Each row was made from one walk, in order. Every step used is in the known rows, and no mark comes twice. Write each row's walk.
Known rows:
risa-divik-pesaz: [-1.72  3.75 -3.20  0.52 -0.95  2.58 -1.58 -1.04 -0.25  0.67 -0.27  1.14
 -0.31  1.31  0.08  0.07  1.20  1.86 -1.27 -0.54  2.81  3.24 -2.67]
pesaz-zikat-diga-zavet: [ 1.13 -2.98 -2.09  2.93  3.50  2.45 -0.89 -5.61 -2.39 -0.37  0.49 -4.55
 -0.55  0.29 -0.15 -0.58  0.76  0.82 -0.31  7.36  0.00  3.71 -0.04]
zavet-lepa: [ 0.59  0.04 -6.49  1.67 -0.35  3.93 -3.58 -2.76  0.10  0.36  0.84  0.50
 -2.72  0.46 -0.02 -1.92 -1.35  0.90  0.77  2.16  0.40  2.24 -1.52]
zavet-kalu: [-0.08 -0.59 -6.37  0.46 -0.67  0.12 -0.23 -0.61  1.97 -2.61 -0.18  1.83
  0.04 -0.08 -3.37 -0.51 -3.37  1.33  0.90  1.23 -0.48  0.08 -2.27]
zikat-kalu-zavet-lepa-divik-risa: [-1.08  1.68 -6.80  1.45 -0.91  1.07 -4.08 -4.09 -2.15  0.36  1.21  0.23
 -2.70 -0.45 -2.11 -2.12 -3.45 -1.96 -1.96  1.09 -1.15 -0.71 -0.92]
zavet-lepa-divik: [-0.73  0.00 -6.52  1.44 -0.57  3.92 -4.09 -1.99  0.32 -0.26  1.29  1.50
 -1.85  0.74  1.14  0.01 -0.67  1.44 -0.90  2.67 -0.55  2.04 -1.50]
zikat-kalu: [-1.37  1.49 -4.16  1.39 -0.69  0.44 -0.06 -4.38 -1.84 -0.03  0.06  0.37
 -2.08 -0.02 -2.47 -3.63 -3.06 -0.91 -0.04  1.57 -0.94 -0.37 -1.97]
kalu-divik-pesaz: [-4.63  3.34 -4.44  1.05 -2.17  4.02 -0.98 -0.72 -2.09 -0.78  2.36  1.40
 -1.87 -0.13 -1.22  0.04 -0.99  4.21  0.71  0.08 -0.13  2.73 -1.28]
risa-divik: [ 0.36  2.29 -4.19  0.82 -0.17  1.92 -1.60 -1.12  1.38  0.18  0.06  1.19
  0.90 -0.19 -0.47 -0.99  0.46  0.29 -0.94  0.48  2.38  2.56 -2.00]
risa-divik-pesaz-zikat-diga: [-0.72  2.95 -2.78  1.47  0.92  3.23 -1.06 -2.63 -1.27  1.34  0.05 -1.79
 -0.18  1.90  0.46  0.86  1.77  1.75 -1.41  2.09  3.24  4.88 -1.26]
zavet-lepa-divik-pesaz: [-2.31  1.25 -5.72  1.22 -1.22  4.36 -4.07 -1.90 -0.99  0.10  1.03  1.46
 -2.77  1.94  1.59  0.87 -0.10  2.85 -1.21  1.75 -0.15  2.61 -1.99]
diga-zavet-kalu-divik: [-2.25 -2.13 -2.58  1.64 -0.63  0.87  0.09 -1.94  0.83 -3.31 -0.44  1.89
 -0.13 -1.95 -2.97  0.27 -1.29  3.59  1.04  1.94 -0.39 -1.21 -2.14]
risa-divik-pesaz-zikat: [-1.41  4.21 -3.48  1.41 -0.34  3.06 -1.22 -1.67 -1.37  1.07  0.59 -0.92
 -0.40  2.48 -0.43  0.00  1.16  2.39 -1.11  0.78  3.59  3.73 -1.71]
diga-zikat: [-0.24  0.08 -2.42  1.14  0.98  3.35 -0.48 -2.42 -1.82 -0.05 -1.84 -1.17
 -0.44 -0.48 -1.24 -1.44 -1.69  0.82 -1.40  2.25 -1.06  2.78 -0.98]
diga-zikat-kalu: [-1.22  1.27 -1.70  1.47  0.37  2.17  0.83 -4.43 -3.01  0.67 -2.59 -0.95
 -1.45 -0.43 -2.46 -2.68 -3.07 -0.18 -1.62  1.60 -1.30  0.75 -0.98]
diga-zikat-kalu-zavet-lepa: [-0.79  1.48 -3.86  1.59 -0.37  1.82 -1.60 -5.86 -3.44  1.41 -1.50 -0.82
 -2.90 -0.87 -2.42 -2.39 -3.12 -0.78 -2.16  1.34 -0.77  0.51 -0.69]
risa-divik-kalu-zikat-diga: [ 1.24 -1.25 -3.84  0.90  1.28  1.19 -1.35 -2.62  1.73 -0.83 -1.08 -0.08
 -0.02 -0.69 -0.22  2.69  1.26 -1.71 -3.67  3.43  2.41  3.94 -2.90]
diga-zavet: [-0.78 -2.66 -1.35  1.70  0.83  1.31 -1.54 -3.69 -0.97 -1.67 -0.48 -0.16
 -0.69 -0.96 -0.54 -1.80  0.52  1.33 -0.30  3.61 -0.68  0.56 -2.40]
risa-divik-kalu: [ 0.01  1.51 -4.78  1.02  0.27  2.64 -1.94 -1.13  2.20 -0.67 -0.03  0.42
  0.89  0.05  0.05  0.38  0.61 -0.95 -3.26  1.29  3.06  2.25 -2.49]
zikat-kalu-zavet-lepa-divik: [-1.58  1.79 -7.01  1.36 -1.74  0.02 -3.35 -5.66 -2.22  0.53  1.67  1.28
 -3.27 -0.32 -1.70 -2.01 -2.78 -1.30 -1.86  1.57 -0.88 -0.77 -1.57]
divik-kalu-zikat: [ 0.06 -2.60 -5.61  0.97  0.33  0.80 -1.76 -2.51  0.12 -2.45  0.33 -0.35
 -2.07 -0.04 -1.77  1.33 -1.14 -1.38 -3.00  4.34 -0.14  2.48 -3.47]
kalu-zikat-diga-zavet-lepa: [ 1.85 -6.10 -2.00  1.55  1.89  0.33 -1.61 -5.83 -1.20 -1.02 -1.63 -0.63
 -3.05 -1.58 -0.71  1.76  0.83  0.00 -0.43  6.48 -1.05  3.72 -2.75]
divik-pesaz-zikat-kalu: [-3.11  3.39 -3.61  1.93 -0.65  2.36 -0.30 -4.17 -4.74  0.81  1.07 -2.30
 -3.17  3.29 -1.90 -1.76 -1.63  2.27 -0.21  2.13  0.61  2.05 -1.45]

Which walk is each row?
[-2.00  4.94 -2.96  1.57 -0.68  2.43 -0.43 -2.99 -2.11  1.57  0.12 -0.77
 -1.08  2.49 -1.26 -0.69  0.27  1.81 -1.19  0.37  3.44  2.42 -1.75]	risa-divik-pesaz-zikat-kalu
[ 0.62  0.52 -8.66  1.10 -1.09  1.31 -5.45 -4.15 -1.01  0.35  2.65  0.46
 -3.08 -0.78 -0.79 -1.63 -1.47 -0.70 -0.77  1.91  0.19  1.82 -1.40]	kalu-zavet-lepa
[-4.99  4.10 -3.55  1.43 -2.45  2.14  0.49 -3.42 -3.22  0.07  1.12  1.39
 -2.94 -0.01 -2.71 -1.89 -2.68  2.28  0.42 -0.25 -0.59  0.04 -1.53]	zikat-kalu-divik-pesaz
[ 0.85 -5.14 -1.55  1.32  2.58  0.59 -0.24 -4.41  0.63 -2.27 -2.12 -0.71
  0.15 -1.81 -0.48  0.80  0.02  0.47 -0.26  5.24 -1.21  1.72 -1.73]	zikat-diga-zavet-kalu
[-2.11  1.69 -5.91  1.91 -0.74  4.76 -3.90 -2.53 -1.87  0.43  1.75 -0.16
 -2.93  2.83  1.19  0.92 -0.10  3.23 -1.01  2.90  0.49  3.02 -1.22]	zavet-lepa-divik-pesaz-zikat
[ 0.11  0.33 -8.58  1.07 -0.45  2.46 -6.50 -1.88 -0.78 -0.34  2.55  0.26
 -1.76 -0.71 -0.36 -0.25 -1.68 -0.79 -2.22  1.90 -0.82  1.78 -0.65]	kalu-zavet-lepa-divik-risa
[ 1.14 -3.38 -2.77  2.66  3.15  1.63 -0.14 -4.93 -1.19 -1.33 -0.11 -3.72
 -0.16  0.38 -1.35  0.23 -0.32  1.34  0.09  6.82  0.14  2.71 -0.29]	pesaz-zikat-diga-zavet-kalu
[-2.72  1.06 -5.37  1.31 -0.72  2.35  0.75 -1.13 -0.23 -2.00  0.94  0.31
 -0.82  0.20 -3.09  2.02 -2.48  4.30  1.29  1.87  0.21  2.09 -0.71]	zavet-kalu-divik-pesaz-zikat-diga
[-0.75 -3.82 -0.96  1.82  2.17  3.40 -2.72 -5.26 -1.41 -0.48 -1.35 -0.93
 -1.84 -0.31  2.71  1.86  2.28  1.75 -1.65  5.47 -0.94  3.38 -1.63]	zikat-diga-zavet-lepa-divik-pesaz
[-2.43 -1.75 -1.76  1.88 -0.15  3.32 -3.48 -3.72 -1.48 -0.88 -0.43  0.91
 -2.36  0.67  1.44  0.71  1.60  3.37 -1.29  3.14 -0.21  0.81 -2.57]	diga-zavet-lepa-divik-pesaz
[-1.14  1.44 -3.24  1.25 -0.14  0.80 -0.60 -5.43 -3.62  0.80 -1.40 -0.94
 -1.89 -1.12 -2.91 -2.45 -3.20 -1.13 -2.46  1.48 -1.35  0.54 -0.89]	diga-zikat-kalu-zavet
[-1.06 -4.76 -2.89  1.19  1.59  0.84 -2.02 -3.33 -0.03 -3.17 -0.23  0.04
 -0.48 -0.69  0.86  4.16  1.24 -0.37 -4.96  6.49 -1.78  2.42 -2.94]	lepa-divik-kalu-zikat-diga-zavet
[-0.70 -3.22 -2.37  1.33  0.22 -0.14 -0.28 -2.65  0.91 -3.12 -1.41  1.12
 -0.11 -0.92 -2.51 -0.49 -1.07  2.14  0.43  2.70 -0.42 -1.19 -2.85]	diga-zavet-kalu
[-1.93 -0.29 -7.31  0.72 -0.27  1.20 -4.20 -1.84  0.13 -2.42  2.67  0.68
 -0.02 -0.19  0.56  1.92 -0.45 -1.09 -5.21  3.57 -1.18  1.35 -2.08]	lepa-divik-kalu-zavet
[-0.97 -4.36 -2.61  2.08  0.51  2.04 -3.37 -4.22 -0.29 -2.03 -0.66  0.76
 -2.42 -0.33  0.46  2.03  1.24  1.35 -2.68  5.00 -0.28  0.58 -3.21]	diga-zavet-lepa-divik-kalu-zikat
[ 0.10 -4.39 -1.48  1.64  2.71  2.39 -0.61 -2.24  0.65 -2.56 -1.82 -1.14
  0.80 -2.73 -1.34  1.19 -0.82  1.11  0.14  4.18 -1.44  1.74 -0.47]	zikat-diga-zavet-kalu-divik-risa
[-0.96  1.58 -0.91  1.80  1.29  2.92 -0.94 -3.56 -1.61  0.91 -0.73 -1.98
 -0.16  1.44  0.64  1.11  2.75  2.27 -1.65  2.75  3.22  4.02 -1.64]	risa-divik-pesaz-zikat-diga-zavet
[-4.31  3.81 -4.77  2.02 -1.47  4.56 -0.73 -1.32 -3.07 -0.25  3.22 -0.69
 -2.03  0.98 -1.70 -0.03 -0.91  4.69  0.92  1.41  0.63  3.26 -0.27]	kalu-divik-pesaz-zikat
[ 1.82 -4.24 -3.72  0.76  1.58 -0.37 -0.80 -4.22 -1.00 -1.19 -0.55 -0.70
 -2.03 -1.20 -1.35  1.36 -0.43 -0.89 -0.49  5.84 -1.65  4.76 -2.42]	kalu-zikat-diga
[-1.35 -3.21 -2.79  2.21  0.69  3.31 -3.77 -3.78  0.03 -1.72 -0.31  0.42
 -1.62 -0.11  1.39  0.91  1.23  1.52 -2.62  4.36 -0.04  0.21 -2.52]	diga-zavet-lepa-divik-kalu
[ 0.04 -0.50 -8.67  1.27 -0.30  2.35 -5.31 -3.76  0.09 -1.03  2.21 -0.59
 -2.52 -0.37 -0.28 -0.08 -1.28 -1.94 -3.57  2.97  0.94  1.49 -2.11]	divik-kalu-zavet-lepa
[-4.12  3.05 -5.26  1.22 -1.20  1.15 -2.31 -3.46 -4.05 -0.25  2.59 -0.48
 -1.93  2.37 -0.58  0.70 -0.81  1.90 -2.94  2.65 -0.80  1.58 -1.38]	lepa-divik-pesaz-zikat-kalu-zavet
[-0.41  0.46 -8.73  1.01 -1.27  1.37 -5.85 -3.48 -0.79 -0.16  3.05  1.23
 -2.32 -0.51  0.13 -0.05 -0.95 -0.17 -2.11  2.34 -0.59  1.68 -1.32]	kalu-zavet-lepa-divik
[-3.44  2.29 -6.01  1.31 -1.96  2.18  0.57 -0.15 -0.28 -2.20  1.54  1.10
 -1.05  0.71 -3.92  1.21 -3.08  4.90  1.55  0.50  0.59  0.99 -1.16]	zavet-kalu-divik-pesaz-zikat
[-3.35  2.84 -4.40  1.74 -1.82  1.66  0.49 -3.47 -1.89 -0.24  1.38  1.44
 -2.02 -1.23 -3.19 -2.69 -3.36  0.92  0.69  0.56 -0.86 -0.47 -1.03]	zikat-kalu-divik
[ 0.97 -2.65 -1.88  1.32  1.69  0.95 -1.33 -3.56  1.42 -1.29 -1.81 -0.24
  0.06 -1.16 -0.12  2.92  2.23 -1.23 -3.88  4.09  2.48  3.03 -3.22]	risa-divik-kalu-zikat-diga-zavet
[-0.14 -2.51 -2.95  2.99  2.43  2.37  0.23 -4.35 -1.24 -1.49  0.68 -3.13
 -0.20 -0.48 -1.83  0.77 -0.41  2.53  0.55  6.23  0.22  2.61  0.30]	pesaz-zikat-diga-zavet-kalu-divik
[-0.41 -4.32 -1.68  1.58  1.88  1.35  0.08 -3.78  0.62 -2.46 -1.33 -0.12
  0.15 -2.74 -0.97  1.39 -0.14  1.74  0.21  4.65 -1.17  1.73 -1.06]	zikat-diga-zavet-kalu-divik
[ 1.46 -6.04 -1.34  1.26  2.15 -0.71 -0.62 -5.40 -1.42 -1.70 -1.58 -0.83
 -2.07 -1.79 -1.14  1.64  0.74 -0.28 -0.80  6.66 -1.66  3.65 -2.81]	kalu-zikat-diga-zavet
[-2.79  2.25 -1.82  1.74 -0.53  3.22  1.27 -3.72 -3.07  0.51 -1.55 -0.13
 -1.46 -1.46 -2.99 -1.93 -3.25  1.29 -0.96  0.80 -1.29  0.69 -0.29]	diga-zikat-kalu-divik
[-4.07  3.31 -1.22  1.54 -1.02  3.57  1.23 -3.69 -4.13  0.77 -1.71 -0.18
 -2.16 -0.48 -2.68 -1.26 -2.82  2.35 -1.11  0.15 -0.96  1.06 -0.67]	diga-zikat-kalu-divik-pesaz
[-4.11  2.81 -4.03  1.49 -0.81  2.22 -1.14 -2.67 -3.56 -0.35  1.67 -0.56
 -1.63  2.97 -0.27  0.56 -0.67  2.65 -2.25  2.81 -0.83  1.82 -1.50]	lepa-divik-pesaz-zikat-kalu
[-1.76 -2.25 -2.36  1.61  0.18  1.97 -0.52 -0.41  0.89 -3.40 -0.90  0.87
  0.42 -2.11 -3.42  0.15 -2.04  2.95  0.83  1.53 -0.63 -1.06 -1.53]	diga-zavet-kalu-divik-risa
[-0.16 -2.69 -2.38  2.18  0.59  2.99 -3.08 -4.45 -0.59 -0.70 -0.66  0.16
 -2.32 -0.43  0.17 -1.51  0.60  1.77  0.25  3.52  0.28  0.56 -2.24]	diga-zavet-lepa
